Each row was made from one path, in order. Every step used is in the known rows, and no mark comes twice. Write each row's path.
Known rows
H -> Q: [ 1.53 -1.14 -2.68 -0.92  0.34 -1.34 -1.19  0.76  3.43 -0.27 -0.63  1.77
  1.63 -0.99 -1.34 -0.31  0.45  3.63 -0.25  1.11  0.28]
S -> Q -> C -> P: [-1.41 -0.03 -1.41  0.16 -2.15 -0.84  0.85  0.56 -4.76 -1.65  0.31  0.13
 -2.00  1.60  1.85  2.82 -1.44  3.97  0.48 -0.02  0.19]
P -> S -> Q -> A: [-1.37 -1.08 -0.90 -1.44 -1.12 -1.28 -0.50  0.88 -0.61 -0.65  1.75 -1.22
 -1.52  1.93 -0.62  2.11  1.73  4.31  1.28 -1.72 -0.65]
H -> Q -> A: [ 0.84 -1.41 -1.82 -1.75 -0.97 -0.30 -0.33  0.44  5.20 -0.08  0.33  0.97
  1.22 -1.87 -1.38 -0.29  0.57  4.93  0.45  0.68  0.58]
Q -> C -> P: [-1.07  1.38 -0.80  0.98 -0.62  0.93  1.57  0.44 -3.46 -0.50 -1.43 -0.96
  1.81  0.55  2.87  1.64 -0.21  3.98 -0.41  0.92 -0.04]
P -> A -> S -> Q: [-0.24 -3.22 -1.62 -1.66 -0.05  0.51  0.77 -1.28 -0.63 -1.27  0.66 -1.09
 -1.06  2.59  1.24  0.07 -1.68  2.90  0.04 -0.22  0.10]
Q -> C: [-0.98  0.82 -0.21  0.96  0.48  0.24  0.88  0.69 -3.66 -0.55 -1.36 -1.91
  1.77  0.24  1.93  1.27 -0.05  1.29 -0.13  0.38  0.78]
H -> Q -> C -> P: [ 0.77 -0.07 -3.17 -0.17 -0.23 -0.67 -0.17  1.09  1.00 -0.69 -1.62  1.05
  2.92 -0.67  0.64  0.83  0.36  6.22 -0.51  1.78  0.22]
A -> S -> Q: [-0.26 -1.26 -0.15 -0.71  1.42 -1.49 -0.55  0.79 -3.00 -1.88  2.61 -0.47
 -2.39  2.51  0.28  0.26 -2.05  3.69  0.01 -0.67  0.63]
A -> C -> S: [-0.76  1.86 -0.67  0.23 -2.10 -0.71  1.80  3.14  2.25  0.47 -2.45 -1.55
 -0.04  0.69  1.60  0.36  1.78  3.90 -0.68 -0.23 -0.32]
Q -> P: [-0.78  1.50  0.48 -1.10  1.15 -0.06  1.22  0.24  0.85  1.70 -0.47 -0.05
  1.63  0.64  0.09  0.55 -1.01  0.59 -0.97 -0.04  1.15]
C -> S: [-0.36  0.81 -0.70  0.78 -2.14 -0.43  1.28  0.86  0.73 -0.51 -1.24 -0.41
 -0.96  0.20 -1.11 -0.16  2.00  1.54 -0.68  0.28 -1.37]
C -> P -> A -> S: [-0.02 -0.87 -1.78 -0.86 -0.91  1.69  1.62 -1.44  0.57 -0.45 -0.22  0.33
  0.37  1.82  2.23 -0.06 -0.84  5.19 -0.62  0.82 -1.16]
S -> Q: [-0.63 -1.02 -0.83 -0.56 -1.71 -1.50 -0.22  0.24 -2.41 -1.20  1.27  0.78
 -3.17  1.27 -0.06  1.70 -1.31  1.32  0.74 -0.61  0.17]
S -> P -> A: [ 0.15 -1.39 -0.59 -0.67 -0.74  1.21 -1.05 -2.01  4.85  0.35  0.39 -0.93
 -0.62  1.59  1.80  2.60  0.01  3.43  1.14 -0.53 -0.18]
A -> C -> P -> S: [-0.82  2.02 -1.11 -0.38 -1.15 -0.18  1.09  2.67  1.96  0.84 -1.53 -0.96
  1.09  1.53  2.96  1.32  1.50  6.59 -0.35 -0.32 -0.73]
S -> P -> A -> C -> Q: [-0.08 -0.87 -1.05 -0.71 -2.21  2.11 -0.49 -0.37  5.39  0.96 -0.01 -1.85
 -0.65  1.94  3.02  2.91 -0.05  5.06  1.03 -0.25 -0.38]
C -> Q -> A -> S: [-0.60 -1.34 -0.20 -0.71 -3.50  3.49  1.11  1.40  0.96  0.36  2.82 -1.78
 -1.67  0.15  0.68 -0.53 -0.97  3.40  0.34  0.68 -0.90]
C -> Q -> P -> A -> S: [-0.43 -1.08 -1.31 -1.13 -2.36  3.22  1.53  0.65  0.52  1.43  0.71 -1.29
  0.13  1.65  1.13 -0.04 -1.66  2.40 -0.88  1.37 -0.71]
Q -> A -> C -> S -> P: [-1.50  1.10  0.78 -1.03 -3.28  1.19  1.94  1.48  5.59  0.66  0.25 -2.34
 -0.96 -0.43  1.47  1.23  1.47  5.84  0.83 -1.09  0.27]
S -> Q -> C: [-1.37 -0.52 -0.94  0.13 -1.35 -1.25  0.34  0.84 -4.97 -1.59  0.44 -0.55
 -2.03  1.46  1.22  2.48 -1.31  2.26  0.67 -0.34  0.76]
Q -> A: [-0.93 -0.39  1.04 -1.23 -1.78  1.45  1.32 -0.33  2.53  0.30  1.40 -1.13
 -0.68 -1.25 -0.05  0.02  0.17  1.84  0.96 -0.71  0.44]
P -> S -> Q: [-0.92 -0.90 -1.37 -0.80 -0.19 -2.08 -1.12  1.20 -1.90 -0.88  1.06 -0.75
 -1.19  2.51 -0.57  2.13  1.60  3.40  0.76 -1.35 -0.90]
S -> P -> A -> C: [-0.15 -0.62 -0.61 -0.83 -1.03  1.14 -0.61 -0.81  5.66  0.79 -0.32 -1.58
 -0.21  1.85  2.88  2.89  0.12  4.86  1.06 -0.69  0.12]

Which path is each row?
[-0.72  0.11 -1.11 -0.63 -2.23  2.22  0.75  1.89  0.25  1.86  0.77 -1.17
  0.48  1.44  0.25  0.74  0.06  2.57 -0.64  0.83 -1.17]
C -> Q -> P -> S
[-0.84  0.01 -1.30  0.33 -3.30 -1.38  1.12  1.05 -1.08 -1.38 -0.25  0.16
 -3.20  1.09 -1.11  0.95  1.10  2.40 -0.23 -0.24 -1.26]
C -> S -> Q
[ 0.81 -1.10 -3.61 -0.63  0.27 -0.36  0.10  0.54  0.98 -0.95 -1.50  0.46
  3.03  0.20  1.11  0.50 -0.13  7.50 -0.68  1.79  0.33]
H -> Q -> C -> P -> A -> S
[-0.72 -0.34 -0.56 -2.05  1.57  0.73  1.78 -0.92  1.21  1.16 -0.49 -1.01
  2.06  1.96  0.88  0.07 -1.65  2.35 -1.17  0.00  1.13]
Q -> P -> A -> S
[ 0.84 -1.56 -1.63 -1.94  0.29 -0.53 -0.41  0.77  4.69 -0.61  1.24  0.42
  1.14 -1.01 -1.25 -0.71  0.04  6.28  0.15  0.59  0.89]
H -> Q -> A -> S
[-1.65 -0.28 -0.32 -1.57 -3.67 -0.23  1.42  1.07  0.31 -0.60  1.54 -0.16
 -3.52  0.73  1.50  2.15 -1.05  5.30  1.21 -1.08  0.44]
S -> Q -> A -> C -> P
[-1.20 -0.10 -1.49 -0.64 -3.00 -0.88  2.08  0.51 -0.34 -0.59 -0.91 -0.09
 -2.15  1.63 -0.76  1.27  0.53  2.91 -0.64 -0.14 -0.81]
C -> S -> Q -> P -> A
[ 0.96 -0.05 -2.24 -1.72  1.05 -1.32 -0.37  0.86  3.83  0.90 -0.97  1.68
  2.79 -0.53 -1.35  0.19 -0.24  4.08 -0.89  1.08  1.11]
H -> Q -> P
[-0.76  2.08 -0.44  0.31 -2.13 -0.60  0.88  2.71  4.04  0.53 -1.77 -1.78
 -0.62  1.10  2.05  1.84  1.80  5.32 -0.16 -0.58 -0.25]
A -> C -> S -> P
[ 0.66 -0.04 -3.05  0.17 -0.55 -1.32 -0.61  1.28  2.36 -0.81 -1.73  0.08
  2.01 -0.43 -0.24  1.42  1.40  6.54 -0.37  1.30  0.18]
H -> Q -> C -> S -> P
[-1.22 -0.01 -0.45 -1.38 -0.89 -1.45  0.61  0.34 -1.93 -0.10  1.12  0.70
 -2.05  1.70 -0.10  2.05 -2.07  1.81  0.08 -0.71  1.04]
S -> Q -> P
[-0.89 -0.70  1.26 -1.48  0.06  1.26  1.08  0.11  1.76 -0.28  2.59 -1.76
 -0.69 -0.06  0.26 -0.63 -0.66  3.94  0.60 -0.84  0.85]
Q -> A -> S
[ 0.12 -2.71 -1.24 -1.30  0.78  1.11  0.81 -1.38  0.59 -0.64  0.00 -1.43
  0.56  2.03  1.24 -0.69 -0.94  2.28 -0.33  0.08 -0.08]
P -> A -> S
[-0.21 -1.27 -1.99 -1.06 -1.64  1.25  1.54 -1.31 -0.32 -0.94  0.21  0.56
 -0.74  2.25  2.18  0.63 -1.27  5.60 -0.35  0.56 -1.12]
C -> P -> A -> S -> Q
[ 0.74 -0.88 -3.75 -0.57 -0.54 -0.17  0.25  0.33  1.38 -0.69 -2.08  0.80
  3.06 -0.36  0.96  0.84  0.21  6.61 -0.52  1.84  0.11]
H -> Q -> C -> P -> A
[-0.82 -0.51 -0.70 -0.27  1.14 -1.02  0.28  0.96 -4.65 -2.07  1.90 -0.88
 -1.56  2.78  1.67  1.02 -2.13  5.64 -0.16 -0.17  0.62]
A -> S -> Q -> C -> P
[-1.00  1.55 -0.95 -0.74 -2.27  1.18  1.37  3.86  2.02  2.07 -0.98 -2.15
  0.88  1.51  2.47  1.13  0.43  4.60 -0.60  0.23 -0.20]
A -> C -> Q -> P -> S
[ 0.27 -0.23  0.52 -0.31  2.72 -0.39 -1.59  0.12  1.59 -0.77  2.52 -1.25
 -0.84  2.28  0.99  1.17 -1.10  5.06  0.32 -0.69  0.51]
A -> S -> P
[-1.30 -0.18 -0.67 -0.24 -4.21 -0.65  1.82  0.90  0.15 -1.19  0.43 -0.32
 -3.54  0.50 -1.06  0.97  1.21  3.24  0.26 -0.59 -1.00]
C -> S -> Q -> A
[-0.66 -1.04 -0.32 -0.53 -4.68  3.76  1.33  1.10  1.50  0.82  2.01 -1.32
 -1.69 -0.57  0.52 -0.15 -0.42  2.00  0.64  0.85 -1.15]
C -> Q -> A
[-1.09  0.23 -1.66  0.48 -1.22  1.64  2.01 -0.51 -2.83 -0.47 -2.03 -1.31
  2.17  0.95  3.35  1.53 -0.33  3.97 -0.40  0.98 -0.29]
Q -> C -> P -> A
[-0.58  2.01 -0.71 -0.18 -1.79  0.34  1.52  2.21  1.90  0.82 -1.59 -0.37
  0.53  0.82  3.21  0.90  0.23  5.46 -0.50  0.10 -0.20]
A -> C -> P
[-1.27  1.27 -0.87  1.50 -1.09 -0.13  1.74  1.33 -3.28 -0.89 -2.21 -2.09
  1.14  0.41  1.10  1.09  1.24  2.43 -0.64  0.58 -0.12]
Q -> C -> S
[ 0.65 -0.17 -3.41 -0.29  0.21 -0.96 -0.43  1.21  0.96 -0.56 -1.61  0.61
  3.29 -0.10  0.42  1.18  1.19  7.18 -0.45  1.51 -0.08]
H -> Q -> C -> P -> S
[-1.57  1.10  0.35 -1.56 -2.58  1.39  2.11  1.52  4.01  0.97  0.35 -1.77
  0.13 -0.16  2.07  0.99  1.23  6.33  0.70 -0.95  0.00]
Q -> A -> C -> P -> S
[-1.46 -0.49 -1.50 -0.29 -0.09 -1.86 -0.72  1.43 -3.60 -1.06  0.40 -1.66
 -0.25  2.59  0.31  2.68  1.56  4.21  0.66 -1.13 -0.45]
P -> S -> Q -> C
[-0.24 -0.19 -1.20  0.25 -2.62  0.53  0.60 -0.49  3.88 -0.26 -0.97 -1.02
 -1.32  1.29  0.23  1.62  1.86  3.91  0.08 -0.16 -1.55]
C -> S -> P -> A
[-0.34 -1.45 -1.53 -1.29 -1.47  1.12  1.71 -0.03  2.79  0.65 -2.21 -1.73
  1.07  1.25  2.61  0.25  0.01  2.18 -0.13 -0.02  0.06]
P -> A -> C
[-0.91  1.57 -0.65 -0.60 -2.51  1.55  1.70  3.41  2.07  2.02 -0.97 -1.71
  0.61  0.96  2.65  0.80 -0.51  3.75 -0.72  0.54  0.15]
A -> C -> Q -> P
[-0.71  0.36 -1.73 -0.43 -1.73 -0.42  0.19  0.28 -1.02 -0.59  0.58  0.89
 -0.81  2.17  0.86  1.90  1.00  6.12  0.17 -0.22 -1.79]
C -> P -> S -> Q
[ 0.98 -1.52 -1.62 -1.96  0.23 -0.41 -1.08  0.48  5.77 -0.43  1.60  0.37
  0.73 -0.74 -0.91  0.29  0.03  7.42  0.60  0.32  0.88]
H -> Q -> A -> S -> P
